What can hang from each mark
z75: z133 z382 z472
z562: z127
z382: z605 z726
z726: z70 z133
z362: z395
z133: z70 z75
z472: z75 z362
z605: z382 z395
z250: z127 z605
z127: z250 z562
z70: z75 z726
z395: z472 z605

Every row comes from one small tree of marks. Brackets hold a mark, then the marks that hang from it, in the order of their numbers. Every link used is in the known rows. Which tree was each row made from?
(in the rows, 128 means zero)
Known rows
{z605 {z382 {z726 z70}} {z395 {z472 z362}}}: [111  85 187 149 141 155 107 190  71  66  69 131 132  54 187 106 155 164
 171 171  56 113 152 150  80 126 100  99 144 108 123  77  69 162]
{z562 {z127 z250}}: [101 151 160 118 117 107 126 141 129 126 129 119 141 136 121 145 121 128
 123 140 151 142  86 175 175 108 155 125  75 131 145 172 139 148]
{z250 z127}: [130 138 130 133 125 129 159 131 113 125 126 123 147 131 127 135 138 124
  93 152 151 131 111 141 138 143 169  99 107 122 133 162 142 130]
{z472 {z75 z382} z362}: [128 131 129 124 102 119  94 156  91  99 129 126 124 128 147 153 172 123
 114 127 108 141 151 142 118 188 117 159 134 142 157  92 119  93]
{z395 {z472 {z75 z133}}}: [110 140 134  95 121 179  96 171  85  84 107 154 158 112 104 138 145 132
  99 149 133 112 130 148  82 115 144 179 125 119 171  96  70 127]
{z382 {z605 {z395 z472}}}: [ 92 116 151 140 130 134 129 124  93  82 118 117 143  98 160  75 132 167
 126 146 134  66 147 150  73 106 107 120 150 127 153 111 100 121]
{z726 {z70 {z75 z382}} z133}: [ 57 133 132 172 111 152  77 197 143  99 124 159 123 102 160 155 167 127
 110 105  94 171  83 150 160 163  94 129 141  65  89  89 109 153]
{z605 {z395 z472}}: [128 109 153 115 125 166 123 160  91  65 100 127 140  96 137 111 144 147
 146 156 111  67 132 134  79  88 108 120 142 120 154  94 103 137]
{z362 {z395 {z472 {z75 z133}} {z605 z382}}}: [ 84 129 165 112 122 147  97 168  34  70 125 120 162 116 130 106 161 139
 105 153 111 118 140 167  98 107 129 189 162  97 154  87  57  96]
{z382 z605 {z726 {z133 z70 {z75 z472}}}}: [ 53 135 168 165 161 116 112  99  81 164 123 132 162  59 153 111 107 152
  78 111 142 187 141 176 105 143 122 151 160  96 119 124  51 164]
{z75 {z133 z70} {z382 z605 z726} z472}: [ 74 159 192 156 127 129  84 158 114 138 110 153 144  71 115 138  91 205
  70 164 122 189 162 133  98 126 146 152 169 147  94  97  49 130]
{z70 {z75 z133} z726}: [ 88 158 135 136 146 123  82 176  80 170 136 129 136 106 107 175 131 106
  69 120 132 143  81 158 112 133  96 197 143 128 128  95  68 162]
{z562 {z127 {z250 z605}}}: [ 88 164 151 141 113  97 133 125 128 133 146 128 151 144 145 121 117 113
 123 124 173 138 106 185 168 130 173 131  65 125 148 172 124 140]
{z382 {z605 z395}}: [ 88 116 150 148 129 113 131 105 115 111 132  98 139 110 173  83 123 161
 105 141 132  95 147 141 103 116 120 123 156 130 135 130 118 126]
{z472 z75 z362}: [125 131 122 128 121 126 106 137  76 115 129 132 145 139 146 131 165  98
 110 122 127 120 160 160 118 172 127 165 133 137 171 101 113 124]
{z562 {z127 {z250 {z605 z395}}}}: [ 83 150 169 136 111 109 130 133 115 110 139 117 154 129 164 118 120 119
 118 143 161 115 104 181 157 109 166 126  81 121 152 160 123 148]
{z395 z472}: [132 127 129 119 128 157 127 151 103  93 105 150 135 114 111 116 138 136
 152 132 132  95 133 139  90 116 112 124 123 125 150 107 107 124]
{z127 {z250 {z605 z382 {z395 z472}}} z562}: [ 52 159 186 148 117 139 106 138 105  50 151 142 159 143 190 128 168 154
 176 169 142 119 126 167 131 118 146 114 107 121 143 155  72 112]
{z362 {z395 {z472 z75} {z605 z382}}}: [ 87 120 160 115 108 133 113 155  29  70 131 110 151 107 143 100 167 141
 136 122 114  96 141 167  95 109 106 164 162 102 160  87  80  89]
{z70 {z726 {z133 {z75 z382 {z472 z362}}}}}: [103 122 153 143 138 124  80 172  82 162 115 133 139  75 119 175 150 109
 109 120  90 186 101 158 115 191  70 163 151 104 123  79  57 138]
{z382 z605 {z726 z70 z133}}: [ 38 122 148 196 165 114 119 121 151 157 101 127 145  78 196  81  96 160
  91 119 124 172 133 164 119 150 124 117 124  84  93 148  98 189]
{z250 {z127 z562} {z605 z395}}: [ 85 154 148 166 113 134 157 102 102  94 149 121 176 164 209 109 175 122
  77 183 187  97 135 165 114 143 187  94 105 112 155 177 122 122]
{z562 z127}: [125 133 142 119 110 116 142 133 117 141 114 121 132 132 131 128 132 129
 101 144 144 128 100 155 134 114 147 125  90 119 151 152 139 129]
{z250 {z605 z382}}: [111 139 136 151 110 113 134 120 115 136 149 144 125 121 166 116 129 129
 153 112 123 155 139 119 130 160 146 133 116 120 113 129  89  90]
{z127 {z250 {z605 {z395 z472}}} z562}: [ 55 163 171 153 126 138 109 126 113  52 150 140 172 162 182 119 165 138
 151 162 175  94 136 184 121 112 146 120 107 124 161 156  90 138]
{z250 z605}: [115 144 116 157 122 115 139 109 126 140 147 139 140 138 160 102 122 109
 127 107 158 125 150 141 120 154 148 139 118 121 131 127 110 119]
{z127 z250 z562}: [ 70 163 158 138 136 120 104 120 146  95 154 130 151 176 144 153 155 138
 138 158 162 146 111 169 168 122 142 120 106 133 137 183 130 136]
{z726 {z133 z70 {z75 z472}}}: [ 88 124 156 136 135 165  97 143  82 120 127 159 166  98 105 150 147 101
 103 121 127 178 115 158 143 137 123 148 174  74 118  90  58 158]
{z250 z127 {z605 {z382 z726}}}: [107 155 146 161 125 103 166 119  95 160 134 124 142  89 184 123 118 146
 112 136 142 167 130 139 117 173 190 106  78 123 116 175  95 112]
{z605 z382 {z395 {z472 z75 z362}}}: [119 105 167 109 107 165  99 181  37  49 101 134 142  86 160 127 181 143
 162 158  72  92 148 137  80 133 106 140 146 124 169  74  67 103]
{z472 z362}: [140 127 123 147 139 116 120 136 105 126 120 141 137 148 133 116 153 101
 135 144 119 127 163 153 131 169 122 132 133 138 141 111 124 131]
{z127 z250}: [ 96 147 149 125 138 117 112 140 139 111 144 124 138 135 117 146 113 129
 151 125 136 147 113 150 173 122 139 131 112 135 123 149 128 150]
{z75 z133}: [122 143 137 123 143 148 103 146 137 129 124 144 146 135 109 139 120 127
  86 168 120 156 127 128 135 125 162 159 133 124 120 128  96 140]
{z70 z726}: [121 122 137 136 143 114 123 145 111 166 118 105 130 105 117 138 111 118
 115 116 132 130 101 132 111 133  88 138 131 132 119 116 100 157]
{z395 {z472 {z75 z382} z362}}: [131 127 131 115 105 145  98 179  69  69 106 151 132 115 129 140 179 133
 140 131 112 107 153 152  81 166 101 150 129 138 176  74  95  94]
{z362 {z395 {z472 {z75 z133 z382}}}}: [ 82 131 152 102 114 173  89 176  71  58 109 117 151 108 108 141 165 156
 104 156 109 117 132 151  89  99 130 183 146 115 159  71  71 108]

Write each row's tree
[ 67 108 179 144 136 152  96 160 102 141 106 145 131  39 165 156 134 157
 140 120  60 212 113 145 128 142 120 126 141  72  92 113  55 153] -> {z605 {z382 {z726 z70 {z133 {z75 z472}}}}}
[116 109 184 114 135 152 122 167  74  90  87 117 119  40 169 125 127 190
 169 158  67 116 126 117  65  90 110 114 125 127 132 107  70 126] -> {z605 {z382 z726} {z395 z472}}
[139 124 151 126 118 118 127 157  77  92 124 150 128 110 138  98 140 144
 158 129 114 115 132 144 103 137 103 126 140 112 134 118  95  83] -> {z395 z472 {z605 z382}}
[ 96 172 142 129 129 120  78 173 108 140 133 137 107  87 142 186 133 163
  80 131 101 179 108 140 111 137 127 182 125 140 123 104  90 120] -> {z70 {z75 z133 {z382 z726}}}
[ 77 154 177 165 121 119 156 111  85 116 136 111 157 112 234 124 156 165
  97 185 148 140 131 151 101 145 189  91  89 117 135 192  89 114] -> {z250 {z127 z562} {z605 {z382 z726} z395}}
[ 41 125 166 166  78 141  79 179 104  78 133 139 121  82 171 132 159 175
 113 107 103 100 136 160 114 121  83 119 190 110 117  57 108 125] -> {z726 {z70 {z75 {z382 {z605 z395}} z472}}}
[ 84 120 152 166 137 133 101 175 168 124  92 131 117  70 172 143 116 164
 115 130  83 198 105 127 133 155 115 111 118  91  79 121 108 160] -> {z75 {z382 {z726 z70 z133}}}
[ 82 149 184 132 100 107 126 142 111 109 140 116 144 116 170 128 127 137
 141 148 133 138  95 166 165 117 166 122  81 118 137 161 103 126] -> {z562 {z127 {z250 {z605 z382 z395}}}}
[ 53 133 165 170 166 114 123 111 120 149 106 104 147  63 204  87  92 174
  91 145 108 146 135 145  94 125 123 133 129 110 119 155  93 162] -> {z382 {z605 z395} {z726 z133}}
[ 58 150 144 175 167 100 129 100 133 179 113 121 142  81 181  93  88 164
  94 123 126 174 133 147 109 150 127 138 108 112 116 169  97 150] -> {z382 z605 {z726 z133}}
[ 75 142 146 165 114 167  66 198  88 107 120 186 149 126 120 143 171 110
  96 137 109 128 156 188 139 144 120 156 175 105 129  54  84 166] -> {z726 {z70 {z75 z133 {z472 z362}}}}
[ 85 120 185 138 146 143 112 157 104 128  98 113 129  48 188 137 114 174
 139 163  48 174 107 106 114 120 123 120 122 102  97 138  75 142] -> {z605 {z382 {z726 z133}} z395}
[ 98 146 143 139 130 112  95 140 155 123 135 131 126 120 133 132 118 177
  75 163 119 176 129 124 122 153 147 156 141 135 109 129  95  91] -> {z75 z133 {z382 z605}}
[103 116 162 131 127 126 126 151  53  78 125 116 144 113 133  89 156 146
 153 139 109 102 142 164 104 105 100 142 161 103 136  96  90  95] -> {z362 {z395 z472 {z605 z382}}}
[ 57 178 149 161 129 108 112 100 144 106 172 142 156 186 173 129 150 121
 136 139 190 141 132 179 162 143 162 128  95 129 142 184 112 131] -> {z127 {z250 z605} z562}
[144 127 158 145 147  95 124 158  52 118 104 148 131  95 162  90 138 140
 157 140 101 127 171 171  84 168  99 131 133 132 143 113  81 104] -> {z395 {z472 z362} {z605 {z382 z726}}}
[132 109 153 130 128 138 101 134  48 105 132 153 161 118 100 137 171  88
 114 125 140 143 161 185 124 151 117 146 196 117 143  57  71 147] -> {z133 z70 {z75 {z472 z362}}}
[ 53 134 161 167 141 138  96 174 108 142 110 143 120  63 179 152 138 151
 132 111  70 197  95 141 142 147 110 130 123  78  83 120  77 160] -> {z605 {z382 {z726 {z70 z75} z133}}}
[ 44 164 194 161 135 109 108 115 120  98 154 117 149 124 218 138 140 167
 154 163 135 157 127 161 139 123 159 118  98 131 129 185  79 131] -> {z127 {z250 {z605 {z382 z726} z395}} z562}
[124 132 132 111 113 127 118 148  60  86 129 140 149 123 140  97 143 119
 111 108 155  78 144 169  79 130 109 159 144 113 177 104 105 103] -> {z395 {z472 z75} z605}
[ 53 174 164 160 122 109 112 115 136 103 174 142 149 168 179 141 156 141
 161 144 158 168 125 162 168 151 162 123  95 125 123 186  94 105] -> {z127 {z250 {z605 z382}} z562}
[118 143 128 124 133 144  84 158  80 116 124 146 161 149 129 141 157  96
  74 160 121 145 161 160 121 168 157 192 135 133 165  99  84 134] -> {z472 {z75 z133} z362}
[102 115 177  88 109 189  88 192  62  50 102 134 147  76 142 146 156 165
 127 176  72 116 118 117  81  95 138 157 144 111 150  88  47 109] -> {z605 z382 {z395 {z472 {z75 z133}}}}
[118 124 155 143 158 141  96 170 107 137 114 134 165 123  85 143 108 106
  61 163 146 167 102 137 130 127 135 164 161 117  93  96  50 192] -> {z75 {z133 {z70 z726}}}
[ 89 171 127 170 114 119 161  92 115 123 156 139 169 178 184 115 171 112
  79 161 206 125 133 171 125 166 192 102  88 115 151 193 123 111] -> {z250 {z127 z562} z605}
[ 80 163 175 142 121  83 134 129 115 157 133 119 135 100 168 134 101 144
 138 129 141 176 101 171 159 132 174 128  53 132 133 183 102 135] -> {z562 {z127 {z250 {z605 {z382 z726}}}}}
[ 91 127 172 147 100 142  96 179 137 124  96 144 109  59 144 154 112 192
 137 123  85 157 144 126 106 123 110 103 144 128  98  87 107 136] -> {z75 {z382 {z726 z70}} z472}
[ 72 173 158 144 100 147  55 196  56 107 134 157 136 119 102 174 183 143
 100 152  85 142 158 173 123 140 110 191 178 137 145  47  77  99] -> {z70 {z75 z133 z382 {z472 {z362 z395}}}}
[ 69 137 151 154 114  86  91 158  81 140 147  90 107  72 162 153 139 161
  92  98 122 114  89 146  90 142  49 160 159 140 126  84  92 120] -> {z70 {z75 {z382 {z605 z395}}} z726}
[ 91 113 197 142 150 173 113 188  69  83  73 137 149  40 161 123 126 172
 152 169  70 151 110 121  91 103 111 114 140  93 105 100  36 164] -> {z605 {z382 {z726 {z133 z70}}} {z395 z472}}
[111 111 183 124 135 129 123 147  94 118 105  99 115  56 182 140 117 182
 147 156  62 145 124 106 101 104 124 118 131 132 111 127  88 127] -> {z605 {z382 z726} z395}
[ 94 124 162 133 116 157  88 160 100 107 129 157 150  88 107 170 154 126
 105 124 107 199 105 141 142 151 115 143 175  79 105  82  63 132] -> {z726 {z133 z70 {z75 z382 z472}}}
[ 99 116 159 141 126 101 126 127  75 109 146  96 138 129 149 100 146 139
 131 133 105 130 139 152 139 120 117 144 168 105 115 116 110  98] -> {z362 {z395 {z605 z382}}}
[ 86 123 146 107 104 158 104 162  65  58 114 106 139 102 121 134 171 156
 135 126 114  96 133 151  85 103 105 162 142 120 166  72  95 102] -> {z362 {z395 {z472 {z75 z382}}}}
[ 80 132 132 152 128 157  81 179 121 103 131 151 140 130 137 145 157 112
  80 128 122 138 112 170 147 129 130 156 153  91 112  87  99 172] -> {z726 {z70 {z75 z133}}}
[ 85 131 149 117 130 146 102 157  43  70 126 117 174 132 124  94 154 122
  80 147 139  90 151 186  89  98 130 196 162 101 173  85  75 120] -> {z362 {z395 {z472 {z75 z133}} z605}}
[ 86 165 146 165 106 119 156 107 106 121 158 140 156 163 191 130 176 136
 107 166 174 154 126 149 135 177 189  93  85 111 130 194 105  83] -> {z250 {z127 z562} {z605 z382}}
[133 103 168 138 123 116  84 168  49 125 129 129 138  84  95 174 164 107
 106 119 125 166 126 169 109 174  71 153 199 128 120  36  47 145] -> {z133 {z70 z726} {z75 z382 {z472 z362}}}
[124 102 171 110 115 167 118 173  78  60 104 130 126  76 143 126 152 169
 175 163  71 100 120 111  88  99 108 110 143 117 133  96  81 107] -> {z605 z382 {z395 z472}}
[119 126 158 104 115 118 100 131  93 142 128 121 108  52 136 182 133 172
 125 108  98 175 130 146  93 133 112 147 145 135 139  96  91 100] -> {z133 {z75 {z382 z726} z472}}
[ 52 164 170 162 126 121 107 111 131  77 164 123 165 170 197 123 156 130
 136 160 175 114 132 177 151 121 158 124 112 125 145 169 105 139] -> {z127 {z250 {z605 z395}} z562}
